Each row was made from one small tree. Brackets hold a mark, then the marks that hang from it, in the order of their numbers. Every link used is in the known rows. Write each row's tree.
Known rows:
[k_168 k_349 [k_412 k_474 [k_554 k_535 k_642]] [k_685 k_982]]: [-1.67 -0.43  2.86 -2.29  2.57  2.34  6.31 -5.12 -2.71 -3.99 -4.29 -3.10
  3.04  0.11 -7.07 -1.10 -3.90  2.09 -4.89  2.97 -0.50 -3.70 -6.22 -2.44
 -1.93  1.23 -2.38 -1.30  0.58 -5.97  2.30]
[k_982 [k_412 k_349 [k_474 [k_554 k_535] k_685]]]: [ 0.34 -3.56  0.28 -1.84  0.27 -1.42 -2.13 -0.19  0.42  1.18  0.35 -0.99
  0.55 -2.05 -1.97 -1.92  1.20  1.11  3.11 -1.42  4.44  3.29 -0.55  0.50
 -3.06  0.93 -0.97 -0.91  0.44 -1.95 -0.87]
[k_349 [k_474 k_412 k_554 k_685]]: [ 2.15 -1.81 -3.02  3.28 -0.84  5.03 -0.32  0.45  1.88 -2.38  1.02  1.50
  1.62 -3.12  0.44  2.71  5.50  5.68 -0.42  4.20  3.90  2.29  2.50 -1.70
  0.60 -3.13 -2.22  0.09 -0.21 -0.81 -0.61]
[k_982 [k_412 k_349 [k_474 [k_685 k_168 [k_554 k_535]]]]]: [-0.79 -0.58  0.47 -3.35 -0.07 -3.11 -2.40  0.16  0.08  1.36  1.34 -0.99
  0.19 -0.95 -0.90 -0.91  0.43 -1.65  3.86 -1.23  2.42  2.51 -0.48  1.98
 -3.57  2.63 -0.47 -0.74 -0.18 -0.75 -0.35]
[k_982 [k_412 [k_349 k_474] k_554]]: [ 2.55 -1.45 -1.22 -2.68 -0.73  1.32  1.56  0.56  0.82 -2.34 -1.49 -0.64
 -0.84 -0.10 -0.26 -1.40 -1.26  0.61  3.00 -1.79  1.52  4.00 -1.06 -2.08
  0.91 -0.94 -0.76 -0.57 -1.43 -2.73 -1.45]
[k_474 k_412]: [ 3.45 -1.32  0.26  0.60 -1.29  1.37 -0.79  0.04  1.49  0.32  2.04  0.75
 -0.81 -0.11 -1.86 -0.08  2.24  2.00  2.51  0.97 -2.07 -0.25  0.83  0.58
 -0.22 -3.33  1.29 -0.86  1.28 -1.97 -1.59]
[k_982 [k_412 [k_474 [k_554 k_535] [k_685 k_168 k_349]]]]: [ 0.59 -2.71  0.19  0.93  0.65 -0.79 -2.85  0.45  0.16  3.14  1.18 -1.47
  0.05 -1.92  0.03 -0.90  2.46 -0.89  1.71 -1.88  6.15  2.35  0.47  2.66
 -2.74  1.37  0.21  0.23  0.08  1.07 -1.48]
[k_982 [k_412 k_474 [k_554 k_349 k_535 k_642]]]: [ 2.90 -0.28  0.46 -2.75  0.45 -0.90  1.54 -1.34  0.90  0.37 -0.18 -2.03
 -1.21  1.10 -1.86 -0.91 -1.85 -0.56 -1.57 -1.83  4.30  0.97 -3.53  1.73
 -0.48 -0.36  2.72  3.19  2.34  0.04  1.01]
[k_554 [k_474 k_685]]: [ 1.67 -0.77 -0.01 -2.27 -4.14  1.48  0.38 -0.10  1.38 -4.21  3.57  2.70
 -1.60 -3.37  1.98 -3.22  3.07  2.67  0.98  0.44 -2.14  0.87  3.00 -2.01
 -0.06 -1.83 -2.08  2.18  4.56  0.24  3.07]
[k_474 k_412 k_554 k_685]: [ 2.58 -3.20 -1.21  3.33 -2.20  2.20 -1.86  0.38  2.14  0.66  2.17  1.22
  1.07 -3.46 -0.48  3.45  5.85  5.46 -0.37  2.14  3.35  2.17  3.58 -0.65
 -1.63 -2.97  0.93  0.07  0.86 -1.10 -1.89]
[k_168 [k_412 [k_474 [k_554 k_535]]]]: [ 0.66 -2.72  0.01 -0.55  1.87  1.47 -0.44  0.46  0.32 -1.52 -2.87  0.21
  0.08  1.62 -4.08 -2.79  2.17  1.17  1.17 -0.10  2.77 -1.76 -1.71 -1.24
 -1.17 -1.20 -0.48 -1.74  1.53 -3.14 -0.74]
[k_168 [k_412 [k_349 k_474]] [k_685 k_982]]: [-2.47 -0.01  0.46 -2.21  1.12  3.66  1.76 -0.46 -1.20 -4.71 -3.01  0.26
  2.90 -1.93 -2.87 -1.71 -0.24  1.01  1.91  0.84 -4.23 -0.86 -2.04 -3.96
  0.38  0.49 -4.67 -4.74 -1.02 -5.30  0.35]
[k_412 k_349 [k_474 k_685] [k_554 k_535 k_642] k_982]: [ 0.83 -1.13  0.24 -1.14 -0.31 -6.21  1.03 -1.97  1.25 -0.08 -2.34 -0.76
  3.30  1.04 -1.89 -0.76 -8.01 -2.23 -5.36  3.70 -1.00 -4.91 -3.79  3.30
 -0.62  1.74  0.59  1.28  3.87 -3.09  0.52]
[k_349 [k_474 [k_685 k_412 k_982]]]: [-0.65  0.16 -0.24 -0.39 -0.40  2.44  0.59  1.46  2.05 -2.39  2.83  1.72
  0.68 -1.26  2.07  0.60  1.35  1.05 -0.09  1.74 -2.57  3.04  3.28 -0.67
  0.13 -0.88 -3.56 -0.30  0.16  0.80  2.19]
[k_349 [k_474 [k_685 [k_168 [k_412 [k_554 k_642]]] k_982]]]: [-0.44 -0.02 -2.52  0.37 -0.36  0.46  3.04  1.05  1.67 -4.20  1.37  2.58
  0.67 -2.10  0.93 -0.12 -0.59  0.24 -2.98  2.98  0.95  0.16  1.03  0.25
  0.64  0.60 -1.97  1.43  0.58  0.58  1.80]
[k_685 k_412 k_554]: [-0.27  2.70  1.98 -0.65 -1.90 -0.40 -2.00  1.65  0.39  2.77  1.02 -0.17
 -2.67  5.41  1.48  4.02  2.48 -0.76  2.49 -2.52 -4.20  2.93  2.93 -0.64
 -0.09 -2.17  1.65 -0.67 -1.87  1.74 -0.23]
[k_349 [k_474 [k_412 k_982] [k_554 k_535] [k_685 k_168]]]: [-2.05 -1.53 -3.49  4.87  0.60  1.45 -2.02  1.33  1.67  0.67  0.39  0.68
  2.45 -2.93  0.67  2.74  3.26  0.98 -1.08  5.14  4.53 -1.63  1.56  1.81
  1.05 -0.96  0.79  0.38 -0.47  2.10 -1.07]
[k_349 [k_474 [k_412 k_982] [k_685 k_168]]]: [-0.15  0.13 -2.78  1.80 -0.47  2.72 -0.27  1.76  2.34 -1.35  1.73  1.26
  3.09 -3.61  1.20  2.17  2.44 -0.20  0.26  5.04 -0.35 -0.36  2.02  1.92
  1.33 -0.91 -1.37 -1.15  1.27 -0.09 -0.09]
[k_685 k_168 [k_554 k_535] [k_982 k_412]]: [-5.05  2.49  2.17  1.82  2.04 -6.62 -1.93  1.58 -1.08  3.56  3.16 -1.16
 -5.05  1.94  2.86 -0.50 -0.21 -5.99  3.72 -2.40  1.53 -1.62  1.37  3.82
 -3.27  3.66  5.10  2.22 -5.05  5.42 -1.48]
[k_412 [k_554 k_349 k_474 k_535]]: [ 3.41  1.37  0.56 -2.53 -1.51  0.37  1.51 -1.78  0.11 -3.94 -0.33  0.19
 -2.18  0.82  1.90 -3.49 -1.51  1.46 -2.36 -1.77  0.73 -1.64 -1.17 -1.85
  1.70 -1.10  2.26  5.62  2.36  1.05  2.40]
[k_168 k_349 [k_412 [k_554 k_474 k_535 k_642] k_982] k_685]: [-3.24 -0.47 -0.40 -2.41  0.05  3.91  5.14 -4.10 -1.93 -3.54 -5.49 -2.57
  2.05 -1.89 -6.37 -0.22 -1.62  1.84 -4.01  3.73 -1.93 -5.34 -5.38 -3.82
  2.29 -1.20  0.05 -0.96  3.24 -3.68  2.70]
[k_982 [k_412 k_349 k_474 [k_554 k_535 k_642]]]: [ 2.10 -2.12  0.44 -3.29 -0.28 -3.88  0.76 -1.37 -0.05  0.80 -1.16 -1.82
 -1.19  1.91 -3.49 -2.17 -4.45 -0.67 -0.27 -1.12  3.30  0.60 -4.57  0.88
 -1.01  0.46  1.47  0.98  1.12 -2.27 -0.34]
[k_982 k_412]: [ 0.62 -2.18 -0.05 -1.42 -0.98  1.07 -0.36  1.10  1.71  0.62  2.09 -0.35
 -3.00 -1.11 -0.74 -2.83  3.05 -1.07  5.85 -3.37 -0.64  3.05  1.33  1.19
 -0.21 -2.21  1.30 -0.34  0.64  0.25 -0.65]
[k_685 k_349 k_412]: [ 3.17  0.10  1.42 -0.05 -0.77 -0.42 -3.46  0.77 -0.95  4.95  1.28  0.18
 -1.25  3.19  0.92  0.32 -0.26 -0.37  1.17 -3.96 -3.97  2.12  1.58  0.54
  0.63 -1.37  0.14 -1.65  0.17  1.85 -1.12]
[k_982 [k_412 k_349 [k_474 k_685] k_554]]: [ 3.95 -1.91  1.24 -4.47 -1.34 -0.21  1.11  0.02  1.40 -1.90 -0.78 -1.25
  1.56 -1.04 -0.80 -0.79 -1.99  0.67  1.24 -1.47  2.06  4.23 -1.06 -0.90
 -2.52  0.66 -1.84 -0.94  1.02 -5.16 -0.93]
[k_685 [k_168 [k_412 k_982]] k_349 [k_554 k_474 k_535]]: [-1.85  4.22 -0.69  1.37  1.60 -3.92 -4.22  1.34 -3.80  3.27 -1.69 -0.01
 -2.92  2.12  1.90  0.03  0.47 -3.71  0.02  0.46  1.39 -6.40 -1.31  0.05
  0.28  2.93  3.54  0.43 -0.89  4.66 -1.76]
[k_168 k_349 k_412 [k_685 [k_554 k_474 k_642] k_982]]: [-3.46  3.46  1.91 -1.83  0.73  3.00  4.77 -4.01 -4.14 -3.61 -1.49 -0.58
 -0.55 -1.78 -3.86  1.10  1.28  4.06 -1.55  2.56 -2.55 -2.22 -2.61 -5.49
 -1.26  1.00 -2.27 -1.40 -0.52 -2.74  2.94]

Which tree is each row?
[-2.78 -1.26  1.83  1.45  0.40  2.65  1.03 -0.88 -0.63 -1.31 -0.38 -1.47
  1.15 -2.42  0.66 -0.57  1.07  0.43  2.71 -1.33 -1.12  1.99  0.54 -1.76
 -0.17  0.33 -2.68 -1.99 -3.14 -2.18 -0.71] => [k_168 [k_685 [k_982 [k_412 [k_349 [k_474 k_554]]]]]]
[-1.30 -1.17 -2.12  1.73  1.19  6.20 -1.26 -1.28 -1.85 -1.53 -4.82 -1.52
  1.94 -1.14 -3.11 -0.16  4.25  2.02  0.20  0.33  0.48 -2.14 -1.97 -2.76
  2.40 -2.32 -2.46 -2.75 -0.62 -1.48 -0.76] => [k_168 k_412 [k_685 [k_349 [k_474 [k_554 k_535]]]]]
[ 0.75  1.50 -1.00  0.78  1.63  1.16  1.27 -0.45  1.76 -2.33 -2.88 -1.39
  1.30  0.92  2.10 -1.27 -2.93 -2.54 -2.22  0.64 -1.32 -4.13 -1.26  1.82
  3.44 -0.97  2.78  3.18  0.64  1.02  0.67] => [k_412 [k_554 [k_349 k_474] k_535] k_982]
[-1.98  5.11 -1.40 -0.87 -0.08 -1.45 -2.32 -0.70 -0.74  3.49  1.29  0.17
 -2.79  4.48 -0.16  4.88  1.31  0.59 -2.34 -0.36 -0.17  0.83 -0.46  0.76
  2.24 -1.23  3.12  3.48 -0.71  6.41  3.22] => [k_685 k_412 [k_554 [k_349 k_474] k_535 k_642]]
[-1.11 -0.60 -1.79 -0.21 -1.00  2.51  0.08  1.44  2.87 -1.97 -0.58 -0.27
  1.78  0.04  0.89  1.68  0.59 -0.55 -1.61  2.93 -1.50  0.70  1.57  0.26
  2.18 -2.42 -1.07  0.45  1.24  1.04  2.02] => [k_349 [k_474 [k_685 [k_412 [k_554 k_535] k_982]]]]
[-3.69  5.43  0.93  2.35  1.82 -8.21 -0.94 -1.04 -1.90  3.51  4.76  1.39
 -4.23  2.01  2.90 -0.04 -2.42 -3.93 -1.46 -1.83 -0.03 -4.00  0.34  5.33
 -1.58  4.61  5.26  5.73 -2.67  7.60  1.41] => [k_685 k_168 [k_554 k_349 k_535 k_642] k_982]
[-0.78 -2.42 -2.45 -1.02 -0.61  0.39 -1.11  1.37  0.55  0.30  1.37  1.08
  0.02 -3.34  0.07 -1.03  2.12  0.71  4.43 -1.74  3.67  4.97  1.39 -0.09
 -0.32  0.79 -1.46 -1.17 -1.45  0.17 -1.02] => [k_982 [k_412 [k_349 [k_474 k_554 [k_685 k_168]]]]]
[ 1.88  0.23  0.77  4.39  3.73  0.36 -0.82  0.69 -1.95  2.06  1.11  0.03
 -2.43 -0.87  3.57 -1.60  0.16  0.71  0.93 -1.32  3.86  1.45  0.88 -0.84
 -0.71  1.81 -0.61 -0.11 -4.48  2.26 -2.98] => [k_685 [k_349 [k_474 k_554]] [k_982 k_412]]
[-0.39  3.49  3.87 -1.90  0.60 -2.96 -2.35  1.56 -0.67  3.82 -1.64 -1.01
  1.52  5.80  1.18  4.54 -2.77 -2.85  1.51 -0.30 -4.75  0.43  0.09 -0.30
 -1.16  1.35 -0.48 -3.78 -1.60 -2.13 -1.42] => [k_685 [k_412 k_349 k_474 k_982] k_554]
[ 2.40  0.82 -1.33  1.09  0.08 -2.81  0.05  1.32 -1.87  2.15 -1.42  1.47
 -0.54  0.82  0.83 -0.90 -3.47 -2.69 -3.05 -0.72  0.61 -4.38 -1.93  0.61
  1.78  1.80  2.38 -0.49  1.78  1.29 -1.90] => [k_685 [k_168 [k_412 [k_554 k_474 k_642] k_982]] k_349]
[-2.02  2.12  1.31  1.55 -1.28 -3.59 -0.62  1.24  1.15 -0.42  4.87  1.79
 -1.25 -1.34  4.46  0.73  1.31 -2.33  1.16 -0.47 -2.51  0.21  4.99  3.19
 -3.38  2.53  0.40  1.86 -1.67  2.52  0.35] => [k_474 [k_685 k_168 k_554 k_982]]
[-3.03 -0.75  2.38 -0.02 -2.38  3.24 -0.44  0.33  1.21  1.56 -0.86 -2.35
  2.76  0.73 -0.20  2.22  1.25 -2.78  1.79 -1.78 -8.24  0.42  1.46  0.68
  2.09 -2.84 -0.60 -3.52  1.32 -1.45  0.45] => [k_168 [k_685 [k_412 k_982]]]
[-0.16  2.67 -0.89 -0.27 -1.97 -4.95 -2.04 -2.05 -1.89  1.33  1.63  1.05
 -5.00  2.24 -1.47  1.34  0.38  2.70 -1.17  3.20  0.97 -3.86 -2.19 -1.38
  0.17 -1.07  3.49  3.44  1.09  2.83  0.98] => [k_685 [k_554 [k_474 [k_412 k_349]] k_535 k_642]]
[ 2.19  1.15  2.39 -1.39 -0.04 -2.02  3.14  0.15  0.05 -0.91  2.77  0.44
 -3.45 -1.08  2.45 -1.81 -2.69  0.13 -1.48 -2.22  1.29  1.13 -0.61 -1.20
 -1.00  1.18  2.59  3.15  0.55  1.02  0.84] => [k_685 [k_982 [k_412 [k_554 k_349 k_474 k_642]]]]
[ 3.73  0.35  2.15  1.35  0.19 -1.49  1.14  0.55  1.55 -0.15 -1.56 -1.29
  4.53  0.67  3.86  0.74 -4.81 -4.17 -3.99  1.27 -0.89 -2.79  0.27  3.45
 -1.21  2.45 -1.00 -0.27  1.89 -2.96 -1.77] => [k_412 [k_474 [k_685 k_168 k_349]] k_554 k_982]
[ 1.78  1.08 -1.69  2.81  0.75 -0.11 -1.56  0.31 -1.40  0.86  1.92  1.83
 -0.50  0.39  3.10 -2.86 -0.32 -1.93  1.70 -1.80 -0.46 -0.66  1.39  3.09
  1.71  1.46 -2.10  0.29 -1.75  2.77 -1.15] => [k_685 k_168 [k_349 k_474]]
[ 1.95 -1.10 -1.25  1.54 -1.65  2.72 -1.24 -0.51  1.92 -1.08  2.82  2.19
  1.00 -4.23  2.35  0.05  5.02  4.29  0.19 -2.60  1.76  3.34  4.61  0.78
 -0.66 -0.85 -0.25  3.05  1.22  1.32  1.05] => [k_474 [k_554 k_349] k_685]
[-1.19 -2.08  1.04  4.17  1.81 -3.49 -0.41 -0.51  0.72  2.94 -0.99 -0.46
  0.65  2.33 -0.79 -1.50 -2.14 -2.35 -1.53  1.81  1.15 -5.37 -1.80  4.23
  0.23 -0.15  1.94  0.76  2.06  0.34 -0.80] => [k_412 [k_474 [k_554 k_535 k_642]] k_982]
[-1.12 -1.43  3.24 -1.03  1.93  1.94  1.43 -0.93 -1.94 -2.57 -3.94 -0.66
  4.16 -0.62 -3.02 -0.90 -1.02  1.59  0.59 -0.42 -1.02 -0.96 -2.51 -3.88
 -2.41  1.88 -4.40 -5.31 -1.13 -7.59 -1.20] => [k_168 [k_412 k_349 [k_474 k_554]] [k_685 k_982]]
[ 0.95 -0.84  0.56 -3.82 -3.23 -4.62 -0.28 -0.38 -0.78  1.82 -0.29  0.79
 -2.19  4.17 -1.83  0.19 -5.20  1.12 -3.20 -1.15 -1.06  0.78 -2.28 -2.68
  1.58 -1.10  1.99  1.36  2.32  0.68  1.65] => [k_685 [k_412 k_349 [k_554 k_474 k_535 k_642]]]
[ 1.72 -1.48  0.43 -2.15 -3.94  1.18  0.04  1.35  3.22 -0.82  1.52  0.34
  0.75  0.06  0.83  2.08  1.24  0.79 -1.23 -1.29 -3.29  3.97  3.54 -0.11
 -0.36 -2.56 -0.29  0.40  2.42 -0.60  1.44] => [k_474 [k_685 [k_412 k_554]]]
[-1.43  0.68  0.74 -0.38  0.67  0.81  2.72  1.25 -0.36  1.60 -1.09 -0.62
  2.71  2.48  0.99  2.44 -4.15 -3.02 -1.37 -0.23 -1.95  1.57  0.41  0.44
  1.95  1.22 -0.11 -1.91 -1.49 -0.08  0.04] => [k_685 [k_168 [k_349 k_474]] [k_412 k_554 k_982]]
[ 0.65 -1.51 -1.61 -2.66 -0.10  1.09 -0.29  0.51  0.52 -0.89  0.59  0.35
 -1.23 -1.59 -1.05 -3.06  0.87  0.44  5.80 -1.77  0.19  3.80 -0.27 -0.70
  0.60 -0.58 -1.72 -1.68 -0.69 -1.19 -0.62] => [k_982 [k_412 [k_349 k_474]]]
[ 0.03 -1.47 -2.76 -0.58  2.88  6.61  3.35 -1.49 -1.46 -4.23 -2.68  1.46
  0.45 -1.62 -4.80 -2.37  3.44  5.56  2.18  1.72  2.47  1.18 -0.94 -4.30
  0.78 -1.34 -3.67 -2.24 -1.07 -3.11  0.77] => [k_168 [k_349 [k_474 k_554]] k_412]
[-0.69  2.49 -0.68  1.36 -0.05  1.99  0.96  0.47  1.53 -4.49  2.24  1.61
 -0.69 -1.32  3.53  0.46  2.84  1.03  0.64  2.90 -1.71  0.92  3.55 -0.28
 -0.45 -0.35 -3.21  1.56 -1.74  1.05  1.57] => [k_349 [k_474 [k_685 k_554 k_982]]]
[ 1.00  0.00  0.19  0.66  0.07  4.64  1.12 -0.23 -0.39 -1.36 -6.37 -2.88
  3.43  0.10 -1.47  1.45 -0.36 -1.68 -1.70 -0.14 -4.27 -3.94 -2.32 -1.76
  2.48 -1.74 -0.06 -3.91  0.91 -4.64 -2.33] => [k_168 [k_412 k_554 k_982] [k_685 k_349]]
[-2.27  3.92 -0.56 -0.20 -0.52 -3.60 -1.58  1.23 -0.76  4.48 -0.46  0.68
 -0.75  4.61  0.53  5.66 -2.37 -1.31 -0.57  1.47 -4.07  0.13 -0.14 -0.24
  2.29 -0.11  1.19 -1.68 -1.38  2.19 -0.06] => [k_685 [k_412 [k_349 k_474] k_982] [k_554 k_642]]
[-1.92  1.61 -2.64 -1.53  2.77  5.81  2.73 -0.66 -0.21 -4.18 -2.74  0.58
  2.32 -3.30 -3.18  0.50  3.33  2.32  1.17  5.06 -1.63 -1.12 -0.07 -2.49
  0.58 -0.39 -3.13 -2.93  0.31 -2.48  1.54] => [k_168 [k_349 [k_474 [k_685 k_554]]] [k_412 k_982]]
[ 2.98 -0.94 -1.18 -1.41 -2.98 -1.65  1.08  0.36  0.27  0.83  1.98  0.04
 -2.77 -1.84  1.28  0.00 -0.43  0.35 -1.88 -1.48  3.96  2.32 -0.37 -0.40
  0.29  0.01  2.14  2.78  2.36  1.94  0.16] => [k_982 [k_412 [k_554 [k_474 [k_685 k_168 k_349]] k_642]]]
[ 2.36  0.31  2.51  1.77  2.30 -2.24 -1.44  0.39 -1.51  3.15  2.72 -0.32
 -3.39 -0.51  2.49 -3.35 -1.29 -1.71  2.59 -3.41 -0.85  0.22  0.82  1.48
 -2.20  1.95  1.09 -0.39 -2.06  1.94 -2.53] => [k_685 k_349 [k_982 k_412]]
[-1.17 -1.92 -2.40  3.71  0.75  2.19 -0.39 -0.18  0.76 -1.88 -0.35  1.05
 -1.63  0.83  0.25 -2.76  2.91  1.89  1.70  0.84  2.44 -0.51  1.06  0.11
  2.26 -2.68 -0.92  2.15 -1.61  1.97  0.27] => [k_349 [k_474 [k_554 k_535]]]
[ 2.16  1.62  4.10  1.75  0.86 -5.03 -0.96  2.14 -2.06  5.33  1.61 -0.10
 -0.84  4.48  4.73  1.39 -6.59 -4.26 -2.97 -4.40 -1.61  0.84  1.52  1.38
 -1.39  3.69  1.94 -0.52 -3.53  2.28 -2.60] => [k_685 k_168 k_349 [k_412 k_554] k_982]
[-2.88 -0.12  0.58  3.62  0.39  3.65 -2.82 -0.62 -1.25  3.54 -3.03 -2.98
  2.86  1.29  0.47  3.21  1.35 -1.11 -0.88 -0.21 -2.89 -1.06 -0.04 -0.08
  3.26 -1.91 -1.22 -2.70 -1.35  1.29 -0.86] => [k_168 [k_685 [k_349 [k_474 [k_554 k_535]]] [k_412 k_982]]]
[-0.69 -1.21 -2.52 -1.84  0.29 -1.50  0.55  1.14 -0.32 -2.21 -2.25  1.37
  0.31  1.35 -2.13 -3.04 -2.35 -1.87  1.06 -0.84  0.97 -1.41 -1.70  0.00
  1.02  0.95  0.23 -0.72 -0.50 -1.19 -0.67] => [k_685 [k_168 [k_412 [k_349 k_474] [k_554 k_535]]]]
[-3.70 -0.38 -0.46  2.53 -0.16 -5.70 -2.80  0.34  0.02  5.88  5.26  2.07
 -0.20 -1.68  1.47  2.75 -0.26  0.35 -4.92 -2.11  3.95  1.44  2.40  3.89
 -1.75  3.09  4.08  4.19  0.61  7.33  2.28] => [k_474 [k_554 k_349 k_535 k_642] [k_685 k_168 k_412 k_982]]
